What can hang from each mark
zaful: sesu tanok
tomer: gupa ropos zaful zarova
tanok: ropos zaful zarova
ropos: sesu tanok tomer
gupa: sesu tanok tomer
sesu: gupa zaful zarova

Known rows, with every way that one mark hangs from another
tanok[ropos[sesu tomer[zarova]]]: [ 0.27 -1.34 -0.27 -0.74 -1.26  0.30  0.67 -0.29 -0.49 -1.91 -1.70  0.06
 -1.00  1.10 -0.04 -0.42  0.33 -0.70  0.24  1.32 -1.12  0.43]
ropos[tanok tomer[gupa zaful[sesu]]]: [-0.96 -1.25  3.27  0.16 -1.28  2.24  1.54 -0.12  0.46 -1.55 -4.05 -0.23
 -2.15  1.31 -0.82  1.91 -0.01 -0.05  1.81  2.61  0.97  2.00]
sesu[gupa[tanok[zaful] tomer[ropos]] zarova]: [-0.66 -0.01  1.23 -0.04 -1.01  2.29  0.80  0.22 -0.56 -1.54 -1.76  1.11
 -1.52 -1.15 -0.66  0.58 -0.09 -0.86  0.66  0.53  0.62  0.82]
zaful[sesu tanok]: [-0.28 -1.36  1.19 -0.32 -0.27  2.15  1.52  0.42  0.65 -1.39 -3.53  0.39
 -2.01  0.23 -0.03  1.37  0.42  0.01  0.17  1.69  0.95 -0.89]
sesu[gupa[tanok tomer] zaful zarova]: [-1.17  0.43  0.10 -0.57 -0.41  3.06  0.37  0.55 -0.12 -0.97 -1.06  1.19
 -1.12 -1.87 -0.19  0.98  0.44 -0.29 -0.46  1.18  0.52  2.51]
zaful[tanok[zarova]]: [ 0.23 -0.58 -0.01 -0.26 -0.67  1.56  0.87 -0.01  1.27 -1.58 -2.20  0.40
 -1.69 -0.83  0.72  0.83 -0.23 -0.19 -0.36  2.36  0.50 -0.38]
sesu[gupa[tomer] zaful[tanok]]: [-0.83 -0.46  0.83 -0.84 -0.34  2.87  0.93 -0.13  0.19 -1.09 -1.26  0.59
 -1.56 -1.27 -1.07  1.72  0.72 -0.01  0.54  2.51  1.40  0.79]
ropos[tomer[zaful[sesu tanok]]]: [-0.71 -1.67  2.60  0.51 -1.16  1.97  1.56  0.46  0.48 -1.59 -2.22 -0.01
 -2.03  0.93 -0.66  2.41 -0.07  0.34  2.11  2.62  0.80  0.88]
tomer[gupa[sesu] zaful]: [-0.38 -0.62  2.00 -1.50 -1.06  3.10  0.86  0.88 -0.66 -1.89 -4.05  0.46
 -3.05  2.38 -0.33  1.07  0.14 -0.61  0.54  1.82  0.41  1.78]
zaful[sesu[zarova] tanok[ropos[tomer]]]: [-0.01 -1.81  1.46  0.95 -0.68  1.22  1.26 -0.43  0.25 -1.50 -3.11  0.42
 -1.20 -0.98 -0.04  0.86  0.08  0.56  0.81  0.96 -0.71 -0.24]
ropos[tanok]: [-0.56 -0.61 -0.75  0.05 -0.82  1.17  0.99 -0.03  1.18 -1.61 -1.89  0.03
 -1.35 -0.01  0.04  0.91  0.27 -0.27  0.03  1.06  0.39  0.34]
ropos[tanok[zarova] tomer[gupa zaful[sesu]]]: [-0.37 -0.94  3.25 -0.12 -1.20  2.19  1.40 -0.07  0.79 -1.56 -4.46 -0.05
 -1.98  0.86  0.06  1.70 -0.63 -0.30  1.22  3.94  0.44  2.28]
ropos[sesu[zaful[tanok[zarova]]] tomer]: [-0.26 -1.14  1.38 -0.28 -0.48  1.99  1.33  0.53  0.68 -1.45 -1.47  0.18
 -0.74 -1.14  0.40  1.59 -0.65 -0.17  0.29  4.12 -0.06  1.73]
gupa[tomer]: [-0.36 -0.55 -2.67 -0.51 -1.35  2.16  0.59  0.61 -0.13 -1.25  0.49  0.46
 -1.57  0.01 -0.49  0.50  0.77 -0.25  0.48  0.70  0.42  0.89]
zaful[sesu[zarova] tanok]: [-0.06 -0.95  1.77  0.37 -0.04  2.45  1.16  0.21  0.65 -1.41 -4.22  0.74
 -1.72 -0.07  0.55  0.99  0.24  0.15 -0.48  1.10  0.23 -0.21]
ropos[sesu tanok]: [-0.66 -1.08  0.51 -0.59 -0.48  1.53  1.46  0.59  0.72 -1.56 -2.96 -0.01
 -1.31  0.74  0.39  0.82  0.17 -0.63 -0.56  1.70  0.41  0.53]
sesu[gupa[tomer[ropos]] zaful zarova]: [-0.22  0.36  1.20 -0.79 -0.51  2.71  0.13 -0.36 -0.73 -1.50 -2.39  1.17
 -1.27  0.14 -1.15  0.33  0.20 -0.44  0.35  1.68 -0.48  1.45]
tanok[ropos]: [ 0.11 -1.21 -1.39 -0.28 -0.99  0.79  0.72  0.11 -0.01 -1.95 -1.45  0.50
 -1.95 -0.22 -0.55 -0.13  0.34  0.08  0.42  0.37 -0.73 -0.82]
gupa[sesu tanok[zaful zarova] tomer]: [-0.34 -0.65 -2.62 -1.55 -1.18  2.64  1.45  2.21 -0.42 -1.34 -0.14  0.73
 -1.19 -1.89  1.10  1.49 -0.67 -1.34  0.17  2.54  0.43  2.10]
gupa[tanok[zarova]]: [-0.31 -0.13 -1.41 -0.51 -0.95  1.38  0.68  0.73  0.96 -1.43 -1.33  0.62
 -1.61 -0.97  1.08  0.47 -0.37 -0.63 -0.66  1.58  0.21  0.67]
ropos[tomer]: [-0.37 -0.76 -0.45  0.90 -1.55  1.55  0.33 -0.17  0.39 -1.47  0.48  0.05
 -1.46  0.54 -0.56  0.73  0.39  0.00  0.86  0.50 -0.73  1.08]
tanok[ropos[tomer] zaful zarova]: [ 0.62 -1.50 -0.80  0.98 -1.45  0.75  0.89  0.38  0.10 -2.18  0.32  0.33
 -1.22 -1.77 -0.28  0.56 -0.73 -0.04  1.48  2.04 -1.64  0.40]

Rows
[-0.25  0.32  2.41  0.20  0.06  2.98 -0.12 -0.10  0.16 -1.63 -2.74  1.12
 -1.66  0.20 -0.36  0.61  0.30 -0.02 -0.79  1.30 -1.16  1.43] -> sesu[gupa zaful zarova]
[-0.75 -0.95  4.60  0.34 -1.26  2.69  0.69  0.37 -0.31 -1.63 -2.26  0.16
 -2.25  2.75 -0.94  1.38  0.19 -0.24  0.87  2.15 -0.40  1.84] -> ropos[sesu[gupa] tomer[zaful]]
[-1.10 -1.83  0.71 -0.29 -1.62  0.74  1.60  1.15 -0.43 -1.86 -1.10  0.14
 -1.70 -0.03 -0.46  1.19 -0.37 -0.08  1.62  1.67  0.18  1.50] -> gupa[tanok[ropos[sesu tomer[zaful]]]]
[-0.27 -0.07  3.45 -2.22  0.14  1.11  0.98 -0.86  0.10 -2.00 -5.92  0.36
 -0.84  1.75 -0.33  0.37 -0.11 -1.66 -0.53  3.62  0.17  0.57] -> tomer[ropos[sesu[gupa zaful] tanok] zarova]
[-0.33 -0.99  2.88 -0.61 -0.42  2.59  1.31 -0.11  0.45 -1.41 -3.28  0.22
 -1.45 -0.90  0.05  1.18 -0.37 -0.24  0.20  4.08  0.67  1.72] -> ropos[sesu[zaful[tanok[zarova]]] tomer[gupa]]
[-0.11 -0.19 -0.05 -0.99 -0.10  2.93  0.43  1.09 -0.36 -1.71 -2.59  1.01
 -1.15  0.23  0.58  0.90 -0.14 -0.48 -0.73  1.55 -1.57  2.37] -> gupa[sesu[zaful zarova]]
[ 0.48 -1.56  1.56 -0.19 -1.02  1.38  1.12 -0.37 -0.74 -2.12 -3.28  0.35
 -1.88  0.10 -0.83  0.10  0.24 -0.49  1.48  1.75 -0.46  0.04] -> tanok[ropos[tomer[gupa zarova]] zaful[sesu]]
[-0.92 -1.21 -0.99 -1.33 -1.25  1.68  1.44  1.74 -0.92 -1.68 -1.97  0.93
 -1.56 -0.79  0.21  0.54 -0.21 -0.19  0.55  1.28  0.74  2.04] -> gupa[tanok[ropos[sesu[zarova]]] tomer[zaful]]
[-0.42 -0.47  1.58 -0.78  0.05  1.43  1.31  0.18  0.20 -1.98 -4.59  0.62
 -0.62  0.23  0.07  0.60 -0.62 -0.63 -0.18  2.59 -0.35  1.41] -> tomer[ropos[sesu[zaful zarova] tanok]]
[ 0.38 -1.41  4.31 -1.02 -0.29  1.90  1.46  0.18  0.31 -1.86 -5.91  0.75
 -2.63  0.39 -0.13  1.43 -0.48  0.03  0.58  3.88  0.12 -0.89] -> tomer[zaful[sesu[gupa] tanok[ropos zarova]]]
[-0.32 -1.23  0.19  0.80 -0.61  0.90  0.85 -0.64  0.38 -1.80 -1.04  0.50
 -0.69 -2.58 -0.52  1.06 -0.14  0.76  1.15  1.46 -0.73  0.98] -> sesu[zaful[tanok[ropos[tomer]]] zarova]
[-0.55 -0.34  2.95 -0.69 -0.89  3.62  0.53  1.01 -0.87 -1.44 -2.94  0.96
 -2.11  1.94 -0.30  0.85  0.34 -0.36 -0.21  1.78  0.08  2.40] -> ropos[sesu[gupa[tomer[zaful]] zarova]]
[-0.18 -0.38  0.64 -2.29 -0.16  0.51  1.32 -0.20  0.16 -2.17 -4.60  0.23
 -0.47  1.07  0.03  0.35 -0.40 -1.58 -0.05  3.51  0.33  0.88] -> tomer[ropos[sesu[zaful] tanok] zarova]
[-0.32 -0.43  4.22 -0.54 -1.25  2.03  0.30 -0.13 -0.27 -1.83 -2.88  0.15
 -1.84  3.40 -0.39  0.81  0.29 -0.93  0.39  2.50 -0.34  1.99] -> ropos[sesu[gupa] tomer[zaful zarova]]
[ 0.04 -0.48 -0.15 -0.66 -0.11  1.78  1.00  0.35  1.11 -1.69 -2.02  0.63
 -1.30 -1.78  0.42  1.35 -0.48 -0.06  0.00  3.49  0.37  0.53] -> sesu[zaful[tanok[zarova]]]
[ 0.24 -1.02  1.31  0.84 -0.22  2.95  1.04  1.32 -0.08 -1.90 -2.98  1.04
 -1.82  0.01  0.14  0.86 -0.12 -0.12  0.13  0.91 -0.89  0.48] -> tanok[zaful[sesu[zarova]]]
[-0.70 -1.04 -0.25 -1.10  0.01  1.50  1.29  1.30 -0.40 -1.81 -2.87  1.09
 -1.04 -1.84  0.39  0.25 -0.32 -0.17 -0.61  1.47 -0.43  1.30] -> gupa[tanok[ropos[sesu[zaful zarova]]]]
[-0.21 -1.57 -0.48 -1.87 -0.11  1.45  1.57  0.61 -0.27 -1.90 -2.88  0.48
 -1.36 -1.41 -0.20  1.43 -0.10 -0.16  0.58  2.52 -0.20  0.06] -> gupa[sesu[zaful[tanok[ropos]]]]
[-0.16 -0.22  1.39 -2.59 -0.01  2.37  0.94 -0.33 -0.09 -1.73 -5.00  0.47
 -1.68  0.17  0.28  0.93  0.28 -1.12 -0.41  2.98  1.09  1.13] -> tomer[gupa[sesu[zaful[tanok]]] zarova]
[-0.73 -0.89 -0.98  0.04 -0.72  2.95  1.49  1.87 -0.38 -1.26 -1.26  1.11
 -1.35 -1.86  0.36  1.26 -0.01 -0.44  0.47  0.92  0.73  1.56] -> gupa[tanok[zaful[sesu[zarova]]] tomer]
[-0.44  0.17 -2.91 -2.10 -1.59  0.47  0.69 -0.16 -0.32 -1.48 -1.16  0.52
 -1.05 -0.08 -0.04 -0.19  0.26 -1.52  0.56  1.02  1.48  0.58] -> gupa[tanok tomer[ropos zarova]]
[-0.18 -1.18  1.65 -1.65 -0.84  1.74  1.57  0.88 -0.25 -1.85 -5.34  0.87
 -2.94 -0.30  0.19  0.62 -0.66 -0.30  0.62  2.95  0.80  0.48] -> tomer[gupa[tanok[ropos zarova]] zaful[sesu]]
[-0.44 -0.71  2.68 -0.64 -0.74  1.29  1.39  0.35  0.19 -2.26 -5.27  0.42
 -1.47  1.93  0.09  0.77 -0.77 -0.68  0.47  2.28  0.20  1.32] -> tomer[ropos[sesu[zarova] tanok] zaful]
[-0.56 -1.11  5.07 -0.38 -0.30  2.90  1.40  0.26  0.38 -1.59 -5.13  0.52
 -2.84  1.72 -0.71  2.13  0.19 -0.03  0.72  2.71  1.16 -0.23] -> tomer[zaful[sesu[gupa] tanok]]
[-0.36 -1.14  0.87  0.29 -0.99  0.94  1.40  0.15  0.56 -1.98 -1.56 -0.30
 -0.47  0.17  0.29  1.06 -0.21 -1.18  0.60  2.42  0.03  1.55] -> ropos[sesu tanok[zaful] tomer[zarova]]
[ 0.55 -1.10 -1.22  0.33 -1.55  0.51  0.45 -0.28  0.31 -1.77 -0.25  0.25
 -1.20 -0.80  0.02  0.01 -0.33  0.01  0.69  1.69 -1.74  0.38] -> tanok[ropos[tomer] zarova]
[-0.19 -1.20  0.85  0.40 -0.87  1.06  1.46  0.00  0.71 -1.83 -2.05 -0.15
 -0.64  0.05  0.11  1.53 -0.08 -0.95  1.15  2.41 -0.12  1.13] -> ropos[tanok[zaful[sesu]] tomer[zarova]]
[-0.24 -1.53  2.92  0.09 -0.99  1.63  0.74 -0.28 -0.53 -1.54 -2.17  0.21
 -1.73  1.22 -0.92  0.21  0.51 -0.20  0.26  1.19 -1.33  0.11] -> tanok[ropos[sesu[gupa] tomer]]
